Known rows, with every step that occurs:
boba, gafi, pubav, kubo: [-2.280  0.703 -1.697 -2.596  0.065  3.091 -1.344 -1.625  0.610 -1.245
 -3.844  0.753  0.054  2.774 -0.367 -1.769  0.595]
kubo, kope: [ 3.867 -1.846  2.329  1.842  0.367  0.726  0.300  0.528 -1.217  0.120
 -1.624 -0.875  1.361 -2.307  0.245 -0.770  0.785]
kope, gafi, boba, kubo, pubav: [-2.696  0.612  0.068 -0.936 -0.486 -1.330  1.069  3.031 -0.320 -0.245
  5.642  1.756 -2.159 -3.797  3.455 -0.482  0.970]
zenav, kubo: [ 1.613  1.618 -3.620 -1.533  0.836 -4.125 -1.529  3.472  1.992 -0.609
  2.935 -2.151  1.956  4.867 -3.590  0.767 -0.848]
kope, kubo, boba: [ 0.169 -0.983 -2.476  3.504  0.223 -2.629  1.327  0.316 -0.377  1.786
 -1.306 -1.749 -0.984  0.942 -0.751  0.358  2.694]
boba, gafi, pubav, kubo, zenav: [ 1.666 -0.870  3.585 -1.996  0.584  3.414 -0.765 -3.347 -0.688 -0.336
 -3.641  1.859  0.290 -0.725 -1.407  0.401  1.508]
pubav, kubo, kope: [ 2.580 -3.077  0.757  0.889  0.977  3.186 -0.562 -1.574 -0.970 -0.136
 -5.024 -1.041  0.907  1.604 -0.661 -1.912  4.536]
boba, gafi, pubav: [-0.174  3.182  1.709 -1.774 -0.969  0.259 -0.117  0.676  0.574 -1.164
  1.504  1.310 -0.134 -3.046  0.720 -0.052 -4.917]
pubav, kubo, boba: [-1.163 -3.003 -5.358  1.210  0.841 -1.086 -0.014 -2.389 -0.469  0.785
 -5.939 -0.313 -1.519  0.135 -2.200 -0.734  2.005]
kope, gafi, boba, kubo: [-3.753  0.789 -1.341 -0.823 -2.550  3.850 -0.599  3.705  0.391  0.431
  4.567  1.163  0.674  0.307  4.144  1.713 -1.428]
pubav, kubo: [-2.890 -0.618 -4.583 -1.393  0.600  1.902 -1.360 -0.331 -0.166 -0.436
 -4.775  0.245  2.034  4.199 -0.811 -1.980  1.252]
kubo, zenav, gafi: [ 1.435  1.623  5.041  1.662  1.126 -2.959  0.686 -2.258 -1.078  0.571
  3.939 -0.538  2.440  4.012 -3.199  1.876 -2.358]
kubo, boba: [ 0.099 -1.874 -4.047  2.034  0.289 -3.466  0.874 -0.322 -0.722  1.070
 -2.439 -0.013 -1.195 -3.609 -1.444  0.414 -1.562]
boba, kubo, kope: [ 1.118 -0.372  0.080  1.851 -1.247  4.232 -0.231  0.662 -1.629  0.119
  0.232 -1.108  1.493 -3.429  1.894 -0.355  2.252]
gafi, pubav: [-0.128  0.857 -0.078 -1.348  0.172 -2.414  0.389  1.087  1.884 -0.065
 -1.468 -0.080  1.485 -3.238  3.348 -0.387 -3.552]
gafi, boba, kubo: [-3.818  0.650 -4.444 -0.621 -2.956  4.043 -0.850  4.459  0.142  0.029
  2.765  1.004  1.495 -3.142  2.952  2.081 -2.706]
boba, gafi: [-1.045  4.237  0.173 -0.618 -1.848  2.002 -0.914  2.019 -2.537 -1.762
  4.255  2.549  0.231 -1.194 -3.320  0.086 -5.771]
pubav, kubo, boba, gafi: [-1.177  1.469 -1.998  0.228 -1.130  2.497 -0.783 -1.524 -2.402 -1.107
 -0.045  1.921 -2.758 -0.030 -5.054 -0.192 -1.696]
boba, kubo: [-4.660  3.042 -5.403  0.015 -2.452  3.253 -0.928  3.001 -1.145 -0.094
  2.593  0.371  2.890 -2.679  2.824  0.221 -2.219]

Rows:
[ 1.023 -2.463  3.422 -0.360  0.388 -0.426  0.050  0.392  0.942  0.305
  1.178  0.789  0.345  3.763 -2.449  3.343 -1.904]  pubav, kubo, zenav, gafi, boba
[-0.862 -3.126 -4.337  0.541  1.011 -1.463  0.293 -3.252  0.803  0.761
 -6.716 -0.683 -2.082 -0.713 -0.679 -0.827  2.217]  gafi, pubav, kubo, boba
[ 5.814 -1.412  1.394  0.829  1.114 -0.970 -0.652  1.007  0.461 -0.189
  0.283 -2.834  0.863  2.217 -2.529  0.006  3.175]  zenav, kubo, kope
[ 2.701 -3.640  5.782 -0.358  0.020  0.308  0.391  2.567  1.310  0.573
  1.983  1.125 -1.067  2.635  1.984  1.631 -0.515]  kubo, kope, gafi, boba
[ 0.209  0.928  0.869 -0.218 -1.244  3.612 -0.403 -0.024 -1.936  0.525
  0.878  1.456  2.244 -4.798  0.975  1.818 -0.185]  boba, kubo, zenav
[-0.671 -3.023 -2.131  0.410  1.276 -1.609  0.461 -3.723  0.935  1.044
 -5.502 -0.513 -2.690  1.695  0.059 -1.000  3.124]  kope, gafi, pubav, kubo, boba
[ 1.859 -2.024  0.669  1.401 -1.564  4.686 -0.235  1.704 -0.799  0.212
  0.123 -0.604  0.589 -3.591  2.031  0.907  1.619]  gafi, boba, kubo, kope
[-0.993 -2.583 -3.072  1.132  1.336 -2.271  0.493 -4.266  0.772  0.860
 -5.181 -1.243 -2.092  1.723 -1.595 -0.463  2.094]  zenav, gafi, pubav, kubo, boba
[ 1.300  1.928  0.554 -1.222 -0.457 -1.434 -0.097 -0.572  1.349 -0.864
  1.027  0.063 -2.282 -1.957 -1.291  0.663 -2.740]  zenav, kubo, boba, gafi, pubav
[ 0.340  0.834  3.973  0.968  1.546 -1.418  0.022 -3.575 -0.967  0.401
  1.639 -0.608  2.136  6.761 -3.645  1.011  0.206]  pubav, kubo, zenav, gafi
[ 2.886 -2.446  3.067  0.893  1.427  1.980 -0.122 -3.282  0.292 -0.084
 -4.300 -2.027  0.378  2.921 -0.110 -1.599  4.571]  zenav, gafi, pubav, kubo, kope
[-0.329  2.844  0.128  1.801 -1.555  1.302  0.093  0.447 -2.357 -0.454
  3.130  0.873 -2.267  0.372 -4.152  0.522 -1.141]  kope, kubo, boba, gafi
[ 1.332  1.151 -1.446 -1.415  1.830 -6.814  0.429  2.846  0.836 -0.910
  4.550 -0.536 -1.249 -0.399 -2.010 -1.116  1.338]  zenav, kubo, pubav
[-0.753  1.436  0.916  0.955  1.174 -4.331  1.915  3.030 -0.615  0.166
  3.760 -0.296 -0.564 -0.389  1.530 -2.001  3.469]  kope, kubo, pubav
[ 1.225  0.352  5.551 -0.711  0.230  0.226  0.721 -0.824  1.751  0.617
  1.024 -0.734 -0.169  0.629  5.695 -0.871  1.339]  boba, kubo, kope, gafi, pubav
[ 0.280  1.895  0.933 -0.715 -0.804 -0.710  0.354 -0.798  0.565 -0.670
  0.148  1.024 -1.951 -4.200 -0.108  0.242 -3.856]  kubo, boba, gafi, pubav
[-2.244 -0.064 -1.243 -1.380  1.284  0.063 -0.722 -2.722  1.613 -0.328
 -3.532 -1.139  1.302  6.370 -0.134 -1.527  1.527]  zenav, gafi, pubav, kubo
[ 0.319  2.095  4.053 -0.064  0.361 -1.574  0.686 -2.139  1.320  0.445
  2.078 -0.987  1.405  0.015  1.810  1.322 -1.993]  boba, kubo, zenav, gafi, pubav
[-2.622  0.315 -2.109 -0.856 -0.795 -1.190  0.961  3.543 -0.514 -0.492
  4.469  1.657 -1.570 -6.085  2.804 -0.206  0.100]  gafi, boba, kubo, pubav
[ 0.253  1.112  4.443 -1.514  0.792 -2.643  0.726  0.077  2.297  0.483
  0.933  0.095  0.392  1.470  5.020 -0.885 -1.599]  kope, gafi, pubav
